Each row was made from one walk, in order. Every step used is in the known rows, and no mark comes twice. Write each row's walk.
(in the rows, 128 means zero)
Known rows:
vitomek -> sedod -> boler: [162 152 137 147 108 100 156 143  90  60 110 143  98 131 129 142 124 165
 165 108  90 158 166 155 112 129  98  73 143]
bime -> zome -> sedod -> nube: [140 154 164 105  94 121 153 141  98 112  86 121 188 144  71  88 144 157
 142 153 128 175 118 165 134 108 131 114 137]
rizade -> vitomek: [109 165 144 134 138 123 134 132 118 128 136 122 128  80 129 125 152 116
 160 126 138 115 139 168 155 126 120  86 150]
votob -> bime -> zome -> nube: [122 141 175  82  99 129 146 174 148 118 120 116 164 182  85  78 142 131
 136 170 151 196 125 134 159 136 151 104 118]
sedod -> boler -> vitomek: [143 137 118 151 115  59 128 134  71 109 159 156  97 126 159 147 109 163
 173  73 110 166 162 143  89 160 114  49 144]
bime -> votob: [133 128 147 119  91 116 123 132 142 128 159 126  90 157 146 119 142 159
  98 187 145 109 121 131 130 148 144  85 136]
nube -> zome -> sedod -> boler: [170 143 167 120 110 118 120 121 103  57 101 142 109 162 141 148 136 167
 139 120  85 163 156 165 127 148  99  70 149]
vevas -> nube -> zome -> sedod -> boler -> vitomek: [149 137 131 141 110  72 129 138  71  68 143 160 122 137 132 139 110 158
 188  79 110 178 159 160 107 162 116  37 152]
vitomek -> sedod -> nube: [131 150 141 131 108 116 181 156  78 115 100 125 168  99  63 101 124 152
 159 126 133 173 123 164 116  78 125 120 133]
rizade -> vitomek -> boler: [160 187 154 141 105  95 149 124 113 100 116 113  83 103 158 109 147 153
 188  87 111 129 158 130 128 119 116  71 155]
votob -> bime -> zome -> sedod: [131 151 171 112  86 129 121 148 126  73  85 118 173 168  99  89 154 151
 163 184 129 154 149 136 163 142 135  79 153]
votob -> bime -> zome: [104 132 180 113  94 104 127 183 140 127  80 116 135 180 151  87 127 171
 160 191 146 146 140 115 164 145  99  83 146]
zome -> nube -> sedod -> vitomek -> rizade: [140 164 128 129 146 141 136 170 158  99 141 149 125 128 119 126 125 123
 223 120 129 144 162 182 163 119 109 129 142]
zome -> nube -> vitomek -> sedod -> boler: [159 160 159 130 115  87 159 160  88  53 124 145 102 126 113 137 134 176
 182  86  92 189 161 166 121 143  93  55 136]
bime -> zome: [121 129 174 125 104 110 120 151 151 128  86 114 120 173 144  95 130 163
 151 169 138 135 124 101 155 150  94 114 139]
rizade -> vitomek -> sedod: [116 170 147 162 119 123 159 149  97  79 117 120 134  64  87 112 143 129
 205 128 139 136 153 151 149 102 114  80 158]
mitar -> vitomek -> sedod -> zome: [114 138 142 171 108  86 105 128  84  96  86 117 112 144 106 103 122 163
 223 135 120 167 158 133 164 114  69  81 177]
vitomek -> rizade: [132 158 114 132 139 148 138 153 177 124 118 132 121 146 153 124 116 115
 179 131 150 123 159 148 145 107 118 163 149]
vevas -> nube -> zome -> sedod: [144 129 163 110 118 153 121 129 128  56  95 132 169 149  81 115 134 125
 154 142 127 154 126 154 162 135 125 103 146]
mitar -> vitomek -> rizade: [136 152  97 136 148 121 124 142 150 138 124 132 127 144 159 128 108 115
 217 107 144 143 175 160 160 127 119 131 169]
nube -> sedod -> zome: [121 103 160 160 120 107 104 143 113 104  88 127 101 163 120 112 120 164
 175 144 105 134 133 162 176 121  42 114 166]
votob -> bime -> zome -> sedod -> nube -> vitomek -> rizade: [117 178 166 108 128 115 147 199 151 113  97 134 148 149 135 102 126 164
 223 126 153 168 161 178 166 121  90 111 161]
votob -> bime -> zome -> nube -> sedod -> vitomek -> mitar: [143 140 174 122 110  78 131 162  99  90 127 127 126 170 129 123 154 182
 244 102  95 174 143 148 168 177  90  88 132]
bime -> zome -> nube -> sedod -> vitomek -> boler: [179 166 173 130  97  85 140 146 107  74 118 130  85 132 126 103 143 183
 215  93  87 163 154 125 136 140 100  61 136]
mitar -> vitomek: [135 119 103 133 142  89 108 111  90 148 136 126 135 124 134 134 120 130
 183  93 121 155 148 146 148 157 130  82 156]
nube -> sedod -> boler -> vitomek -> rizade: [147 150 113 156 133 102 143 166 134 101 137 156  99 144 169 138  96 142
 218  90 129 146 183 177 130 132  93 106 167]
nube -> sedod: [145  87 142 146 140 129 141 154 121 103 118 137 123 122 108 130 115 141
 149 120 104 119 126 179 165 135  83 123 147]

Write each row's walk:
[128 138 167 115 127 106 126 176 104  90 143 149 139 121  86 117 142 156
 201 135 106 167 139 173 166 150 107  59 125] | votob -> bime -> zome -> nube -> sedod -> vitomek
[164 129 142 145 107  53 144 137  74  91 148 134 104 171 149 142 131 177
 223  47  91 188 154 152 124 183  99  87 143] | zome -> nube -> sedod -> boler -> vitomek -> mitar
[139 135 149 122 140 117 125 153 102  91 160 152 135 101  77 131 144 140
 189 111  97 158 132 175 152 146 117  81 118] | zome -> nube -> sedod -> vitomek
[177 154 124 140 107  70 130 110  92 112 115 117  89 133 161 113 126 163
 203  66  99 157 167 115 123 141 123  68 159] | mitar -> vitomek -> boler
[165 148 124 151 116  79 146 135  71  68 116 141 101 128 133 144 121 167
 192  92  87 171 174 164 121 143 100  52 155] | mitar -> vitomek -> sedod -> boler
[153  95 150 122 135 142 156 158 128  96 137 134 144 134  67 116 126 122
 139 120 111 158 119 190 168 132 114 128 132] | zome -> nube -> sedod
[122 148 144 140 128 103 166 181 102  58 115 137 144  90  71 109 123 151
 223  96 131 164 135 148 152 130  96  80 140] | vevas -> nube -> vitomek -> sedod
[151 147 122 150 105  68 126 124  64  82 154 155 117 129 137 144 121 159
 178  78 104 172 169 151  95 162 127  41 150] | zome -> sedod -> boler -> vitomek
[131 160 153 137 121  93 136 125 107 117 127 108 117 138 155 133 160 149
 211  88 116 137 140 146 156 158 104 112 147] | rizade -> vitomek -> mitar
[140 149 139 142  92  58 126 147  67  81 137 152 122 147 146 128 121 175
 190 103 111 181 174 149 108 167 118  22 157] | votob -> bime -> zome -> sedod -> boler -> vitomek
[136 160 126 141 149 134 130 167 156 101 131 152 114 123 139 134 121 132
 227 120 126 125 166 175 160 121  94 126 149] | nube -> sedod -> vitomek -> rizade
[169 182 146 135 101  83 130 123  99  90 129 132  79 114 151 119 145 174
 202  82  92 146 159 105 108 131 119  68 130] | sedod -> vitomek -> boler
[134 180 142 127 136 146 111 149 156  87 121 146 128 133 134 131 133 131
 225 132 136 141 169 157 157 117 112 117 153] | nube -> zome -> sedod -> vitomek -> rizade
[152 116 114 155 122  60 147 156  70  82 153 167 109 128 136 143  96 159
 190  68  99 162 155 178 112 167  98  46 149] | vevas -> nube -> sedod -> boler -> vitomek
[120 111 189 125 126 116 133 150  87 122  83 121 132 122 108 118 106 173
 176 123 142 183 122 151 148 104  76  99 159] | mitar -> vitomek -> sedod -> nube -> zome
[126 141 153 106 111 132 124 133 132 115 132 119 142 172  72  95 143 119
 136 143 133 193 122 142 150 114 133 126 122] | sedod -> zome -> nube
[134 130 144 139 143 107 116 149  96  95 147 154 119  93 107 142 135 153
 195 111  94 131 138 166 150 148  95  76 129] | nube -> sedod -> vitomek
[126 102 145 152 124 109 121 157 119  88  84 137 120 169 102 105 111 148
 185 143 108 136 126 177 185 126  48 112 158] | vevas -> nube -> sedod -> zome
[111 146 184 100 135  96 117 163 118 113 139 129 124 139  96 111 146 162
 178  90 127 198 122 147 159 151  90  86 129] | sedod -> zome -> nube -> vitomek
[140  97 175 113 119 130 153 185 134  96 113 129 148 160  77  96 125 144
 154 150 119 167 126 183 186 140 100 106 141] | votob -> bime -> zome -> nube -> sedod
[149 154 116 143 130 108 150 169 136  98 146 154 108 149 147 132 102 134
 212  90 132 165 180 181 132 129 108 109 160] | zome -> nube -> sedod -> boler -> vitomek -> rizade
[118 115 198 124 121 130 140 156 100 116  80 122 131 122 106 116 110 173
 157 135 144 174 115 145 140  94  75 115 149] | vitomek -> sedod -> nube -> zome
[135 144 171 117 123  65 143 152  88 122 121 118 125 152 142 130 148 192
 217  56 108 179 123 144 142 167  79 115 133] | sedod -> nube -> vitomek -> mitar
[140 130 179 118 115 153 103 115 122  73  99 124 152 141 100 123 143 139
 144 146 125 151 134 139 154 130 118 104 153] | nube -> zome -> sedod
[112 127 203 126 125 129 141 158  96 116  83 119 130 106 106 115 117 167
 168 134 147 169 118 159 149  93  73 100 155] | rizade -> vitomek -> sedod -> nube -> zome
[113 144 171 105 140  85 143 170  92 137 127 135 138 104 111 121 133 179
 167  80 126 175 113 164 134 138  89  91 129] | sedod -> nube -> vitomek
[141 166 167 123  98  79 115 138  92  80 118 123 137 170 137 124 167 181
 244 111  98 167 153 127 154 176 110  79 136] | votob -> bime -> zome -> sedod -> vitomek -> mitar
[147 154 169 128 113  93 106 119  92  79 125 126 123 155 136 141 162 175
 235  90  95 164 143 126 148 171 103  97 134] | nube -> zome -> sedod -> vitomek -> mitar
